Every row comes from one small tree of marks. The marks that hang from a mark follow it in brackets, in the order of their numbers. Every link used is in the known rows. Which tree was each row made from?
Known rows
J872[J710[J661]]: [-2.82 -0.22 -2.33 -0.53 -0.22  0.49 -1.41  2.82  0.00 -1.57  0.03  0.88
  0.04  1.32 -1.52 -0.58  1.82  2.41  2.71  1.56  1.54  1.79]
J413[J252[J925] J661[J796[J715]]]: [ 0.08 -1.91 -0.75  3.11 -0.36  0.20  0.74  4.08  0.66  0.25 -0.48  2.28
  0.43 -0.30  1.14  0.60 -1.57  1.71  1.26 -0.80  0.44  1.38]
J413[J252[J925] J661]: [-1.89 -1.00 -1.17  2.16 -0.63  0.38  0.06  3.07  0.50  0.89  0.04  2.50
  0.93 -0.20  1.62  0.38 -3.51  1.35  2.09 -0.18  1.93  1.43]
J872[J710[J252[J925] J661]]: [-1.65 -0.96 -1.83 -0.51  0.13  0.01 -1.60  3.13 -0.23 -0.23 -0.30  1.77
  1.40  0.52  0.92 -0.45 -0.48  1.68 -0.87  1.51  1.57  1.12]
J710[J252 J661 J872]: [-4.12 -1.67 -1.95 -1.01 -1.23  1.96 -0.97  4.42  0.73  0.10  0.10  0.49
  1.20  1.03  0.55  0.15 -0.02  1.94 -0.97  1.37 -1.00  1.00]
J872[J710]: [-3.02 -0.04 -1.56 -0.44  0.43  0.20 -0.46  3.44 -0.02  0.28  0.73  0.88
  0.21  0.74 -1.31 -1.24  0.98  2.32 -0.15  0.76  1.32  1.88]
J925[J252[J413[J661[J796[J715]]]]]: [-3.29 -1.36 -1.35  3.30  2.78 -2.10  0.62  4.06  0.95  2.12 -0.10  2.37
 -0.88 -0.69  0.94  0.14  2.31  1.42  1.51 -0.47 -2.78  1.75]
J925[J252[J413]]: [-4.40 -0.62 -1.65  1.73  1.81 -1.85 -0.39  2.92  0.69  2.84  1.18  2.03
  0.21 -0.45 -0.01  0.42  0.59  1.85  1.28 -0.11 -0.11  1.32]
J872[J710[J252 J661[J796[J715]]]]: [-0.30 -1.66 -1.97 -0.32  0.87  0.59 -0.61  4.63  0.26 -1.25 -0.72  0.64
  0.59  0.27 -1.04  0.19  3.56  2.06 -0.79  1.21 -1.64  1.54]
J710[J252[J413[J661]] J872]: [-6.26 -0.97 -1.11  0.40  0.67 -0.28 -0.18  4.60  1.00  2.54  0.35  1.17
  0.73  0.48  1.04 -0.18 -0.07  1.44 -3.18 -0.36 -2.76  1.60]
J796[J661[J413[J252[J925]]] J715]: [ 0.74 -2.25 -0.96  2.85 -1.34 -0.44  0.26  4.18  0.63  0.53  0.27  2.02
  0.64 -0.35  3.28  0.90 -0.65  1.87  1.90 -1.09  0.74  1.53]
J661[J413[J252[J925]] J796]: [ 0.38 -0.75 -0.36  0.78 -1.32  1.42  1.77  3.87  0.74  2.37 -0.77  0.47
  0.39 -0.04  1.07  2.04 -0.12  1.22  0.37 -0.30  2.23  0.84]
J661[J413[J252] J796]: [-0.55 -0.67 -0.80  0.06 -1.02  2.13  1.77  4.43  1.03  1.88 -0.63 -0.62
  0.06 -0.05 -0.66  2.38  1.86  1.33  1.26  0.19  0.75  1.19]
J661[J413[J252] J796[J715]]: [ 0.41 -1.52 -1.02  1.38 -0.94  1.18  1.38  5.19  1.15  0.96 -0.39 -0.18
  0.31 -1.02 -0.54  2.19  2.29  1.92  0.56 -0.70 -0.35  1.35]
J413[J252 J661[J796]]: [-1.79 -0.80 -1.01  1.35 -0.22  2.07  1.17  4.02  0.94  1.01 -0.54  0.87
 -0.15  0.31  0.35  1.15  0.23  1.07  2.25  0.50 -0.07  1.61]
J715[J796[J661[J413[J252[J925]]]]]: [-1.64 -0.43 -0.69  1.58 -1.54 -0.46  0.77  3.15  0.63  1.57  0.49  1.05
  1.42  0.18  3.38  1.36 -1.10  1.41  1.38 -0.06  0.22  1.63]
J252[J413[J661] J925]: [-4.82 -0.15 -0.70  2.36  0.42 -1.92  0.13  2.45  0.48  2.56  0.09  2.61
  0.84  0.86  1.61 -0.39 -2.09  1.60  0.02 -0.09  1.47  1.64]
J252[J413 J925]: [-3.63 -0.21 -0.77  2.07 -0.11 -1.85 -0.33  2.18  0.42  2.67  0.73  2.24
  1.30  1.11  0.04  0.24 -2.14  2.43 -1.03 -0.18  2.32  1.21]
J252[J413[J661[J796]] J925]: [-3.46  0.01 -0.24  1.95  0.70 -0.96  1.42  2.82  0.55  2.93 -0.67  2.00
  0.15  1.40  1.40 -0.04 -0.59  1.46  0.44  0.11  0.91  1.35]
J925[J252[J413[J661]]]: [-5.55 -0.50 -1.69  2.16  2.67 -1.93 -0.16  2.97  0.79  2.77  0.45  2.52
 -0.26 -0.52  1.37 -0.18  0.61  1.18  2.34  0.17 -0.94  1.73]
J661[J413 J796]: [-2.22 -0.11 -0.53 -0.53 -0.38  1.54  2.36  4.33  0.84  2.75 -0.85 -0.60
  0.17  1.14  0.43  0.25  2.61  1.36  0.92  1.36  0.32  1.37]
J413[J252[J925] J661[J796]]: [-0.74 -0.91 -0.57  1.79 -0.41  1.22  1.24  3.42  0.51  1.27 -0.58  1.88
  0.31  0.63  1.53  0.80 -2.01  1.11  1.95 -0.06  1.52  1.18]
J796[J661[J413[J252[J925]]]]: [-0.45 -1.54 -0.75  1.48 -1.29  0.50  0.70  3.46  0.59  1.40  0.02  1.49
  0.31  0.13  3.70  1.14 -1.20  1.32  2.42 -0.31  2.04  1.44]
J796[J661 J715]: [-2.05 -1.77 -1.35  2.40 -0.12 -0.14 -0.07  4.03  0.63  0.10  0.88  1.83
  0.55  1.18  2.14 -1.28  0.39  2.61  2.49  0.85 -0.93  2.01]

Write each row's tree
[-2.99 -1.38 -1.22 -2.11 -1.09  2.75  1.05  5.48  0.98  1.33 -1.38 -1.22
  0.31  1.09  1.40  1.10  3.19  1.09 -0.72  1.37 -1.49  0.75]
J710[J252 J661[J413 J796] J872]
[-0.75 -1.61 -1.25  2.56 -0.08  1.05  0.69  4.59  1.03 -0.22 -0.22  1.34
  0.07 -0.26 -0.24  0.81  0.86  1.88  1.83 -0.31 -1.17  1.72]
J413[J252 J661[J796[J715]]]
[-2.41 -0.99 -0.49  3.31  0.63 -1.96  0.94  3.42  0.66  1.90 -0.39  2.42
  0.42  0.94  1.20 -0.12 -0.08  2.02 -0.33 -0.85 -0.14  1.60]
J252[J413[J661[J796[J715]]] J925]
[-1.20 -1.08 -1.18  1.04 -1.12  1.33  0.70  4.02  0.89  1.18  0.16  0.49
 -0.10 -0.07  2.35  1.37  0.88  1.26  3.24  0.24  0.73  1.75]
J796[J661[J413[J252]]]
[-2.33 -1.29 -1.80  0.20 -0.65  0.43 -0.84  2.90  0.33  0.84 -0.29  1.77
  2.26  0.59  1.89  0.15 -1.78  1.58 -0.33  2.06  1.30  0.72]
J710[J252[J925] J661]
[-3.17 -2.05 -1.57 -0.51 -1.57  1.24 -1.07  3.96  0.30  0.42  0.09  1.57
  1.70  1.20  2.16 -0.28 -2.12  1.78 -1.27  0.95  0.46  0.59]
J710[J252[J925] J661 J872]
[-1.12 -1.15 -0.86  0.80 -0.32  0.59  1.88  4.98  0.94  1.76 -0.65 -0.15
  0.39  0.11  0.22  0.14  3.08  1.97  0.40  0.35 -0.70  1.48]
J661[J413 J796[J715]]
[-2.50 -0.61 -2.30 -1.34  0.46  0.57 -1.49  3.47  0.10 -0.61 -0.32  0.67
  0.99  0.50 -0.59 -0.10  1.74  1.81 -0.76  2.04 -0.07  1.56]
J872[J710[J252 J661]]
[-0.91 -0.93 -0.93  1.03 -1.44  0.42  0.43  3.53  0.63  1.92  0.04  1.21
  1.15 -0.56  1.03  1.62 -1.63  1.44  0.41 -0.49  2.75  1.03]
J661[J413[J252[J925]]]
[-4.43 -0.93 -1.82 -1.27 -2.25  1.70 -0.19  4.26  0.76  0.16 -0.32 -0.41
 -0.20  1.17  0.54  0.22  1.92  2.10  2.04  0.74  0.29  1.34]
J710[J661[J413] J872]
[-1.24 -0.61 -2.36 -0.76 -1.38  1.14 -0.92  3.65  0.37 -1.23 -0.57  0.10
 -0.29 -0.93 -1.75  1.98  3.07  1.91  2.68  0.17  1.99  1.75]
J872[J710[J661[J413[J252]]]]
[-2.44 -0.27 -0.39  0.49  2.25 -1.34  0.61  3.59  0.12  2.73 -0.85  1.89
  0.24  0.66  0.83 -0.33  0.52  0.88 -2.94 -0.18 -0.58  1.64]
J872[J710[J252[J413[J661[J796]] J925]]]
[-0.19 -2.06 -1.50  2.19 -1.10  0.17  0.38  4.76  1.02  0.09  0.38  0.90
  0.18 -0.80  2.05  1.27  1.58  1.91  2.54 -0.63 -0.75  1.85]
J796[J661[J413[J252]] J715]
[ 1.55 -1.88 -0.68  2.09 -1.22  0.37  1.28  4.59  0.83  1.25 -0.50  0.94
  0.64 -0.92  0.54  1.93  0.11  1.78 -0.38 -1.31  1.22  1.06]
J661[J413[J252[J925]] J796[J715]]
[-0.49 -1.01 -1.41 -0.96  0.48  0.87 -0.23  3.48 -0.12  0.22 -1.07  1.14
  0.80  1.27  0.53 -0.03  0.86  1.40 -0.98  1.62  0.92  1.00]
J872[J710[J252[J925] J661[J796]]]
[-2.89 -0.01 -2.16 -1.25 -0.66  0.44 -0.49  3.43  0.20 -0.45 -0.72 -0.02
 -0.28  0.46 -0.68  0.13  3.41  2.00  1.88  1.32  1.51  1.87]
J872[J710[J661[J413]]]
[-5.25 -1.16 -0.97  0.00  0.02 -0.09 -0.49  4.40  0.85  2.75  1.01  0.79
  1.43  0.32 -0.70  0.55 -0.32  2.17 -4.20 -0.58 -1.73  1.19]
J710[J252[J413] J872]
[-3.48 -0.08 -0.86 -0.20  2.43 -0.52  0.61  4.09  0.50  2.27 -0.67  0.95
 -0.01  0.45 -0.42  0.08  2.86  1.05 -2.53  0.43 -1.88  1.90]
J872[J710[J252[J413[J661[J796]]]]]
[-2.20 -0.09 -1.36 -0.81 -1.22  1.74  1.39  3.73  0.80  0.90 -1.56 -0.69
 -0.15  1.55  0.51  1.04  3.63  1.38  3.18  2.21  0.97  1.22]
J710[J661[J413 J796]]
[-2.75 -0.05 -1.07  0.90 -1.21  0.46  0.83  3.68  0.91  1.14  0.45  0.04
  1.05 -0.02  1.89  1.76  1.43  1.53  2.16  0.37 -1.41  1.98]
J715[J796[J661[J413[J252]]]]
[-4.50  0.40 -0.91  0.51 -0.55 -0.32  1.19  3.44  0.71  2.00  0.18 -0.03
  0.99  1.18  2.98 -0.19  1.90  1.72  1.56  1.67 -1.78  2.02]
J715[J796[J661[J413]]]
[-4.69 -0.06 -1.44  0.24  2.21 -1.72 -0.68  3.73  0.41  1.97 -0.03  1.58
  0.72 -0.09 -0.42 -0.46  1.34  1.24 -2.86  0.12 -1.64  2.20]
J872[J710[J252[J413[J661]]]]
[-3.33 -0.88 -1.11 -1.52 -2.04  2.70  1.17  4.67  0.81  0.38 -1.03 -1.06
 -0.55  1.79  0.32  0.62  3.56  1.75  1.76  0.96  0.00  1.02]
J710[J661[J413 J796] J872]
[-1.36 -0.48 -1.55 -2.50  0.33  1.54  0.65  4.49  0.39  0.72 -1.71 -0.76
  0.10  0.31 -0.05  0.84  4.86  0.96 -0.46  1.79 -0.52  1.39]
J872[J710[J252 J661[J413 J796]]]
[-2.57 -1.18 -1.12  1.86  0.67  0.44  1.38  4.44  0.77  0.59 -0.47  1.19
  0.14  0.83  0.82 -1.11  1.21  1.83  1.32  0.80 -1.54  1.90]
J413[J661[J796[J715]]]
[-2.40 -0.61 -2.21 -2.01  0.07  0.52 -0.70  4.03  0.35  0.30 -0.97 -0.18
  0.85 -0.31  0.32  0.38  3.52  1.39 -0.82  1.75 -0.10  1.61]
J872[J710[J252 J661[J413]]]
[-4.49  0.32 -0.60  1.47  0.83 -0.34  1.37  3.22  0.90  2.47 -0.55  0.92
 -0.15  1.29  0.03  0.20  1.66  1.38  1.29  0.50 -0.45  1.79]
J252[J413[J661[J796]]]
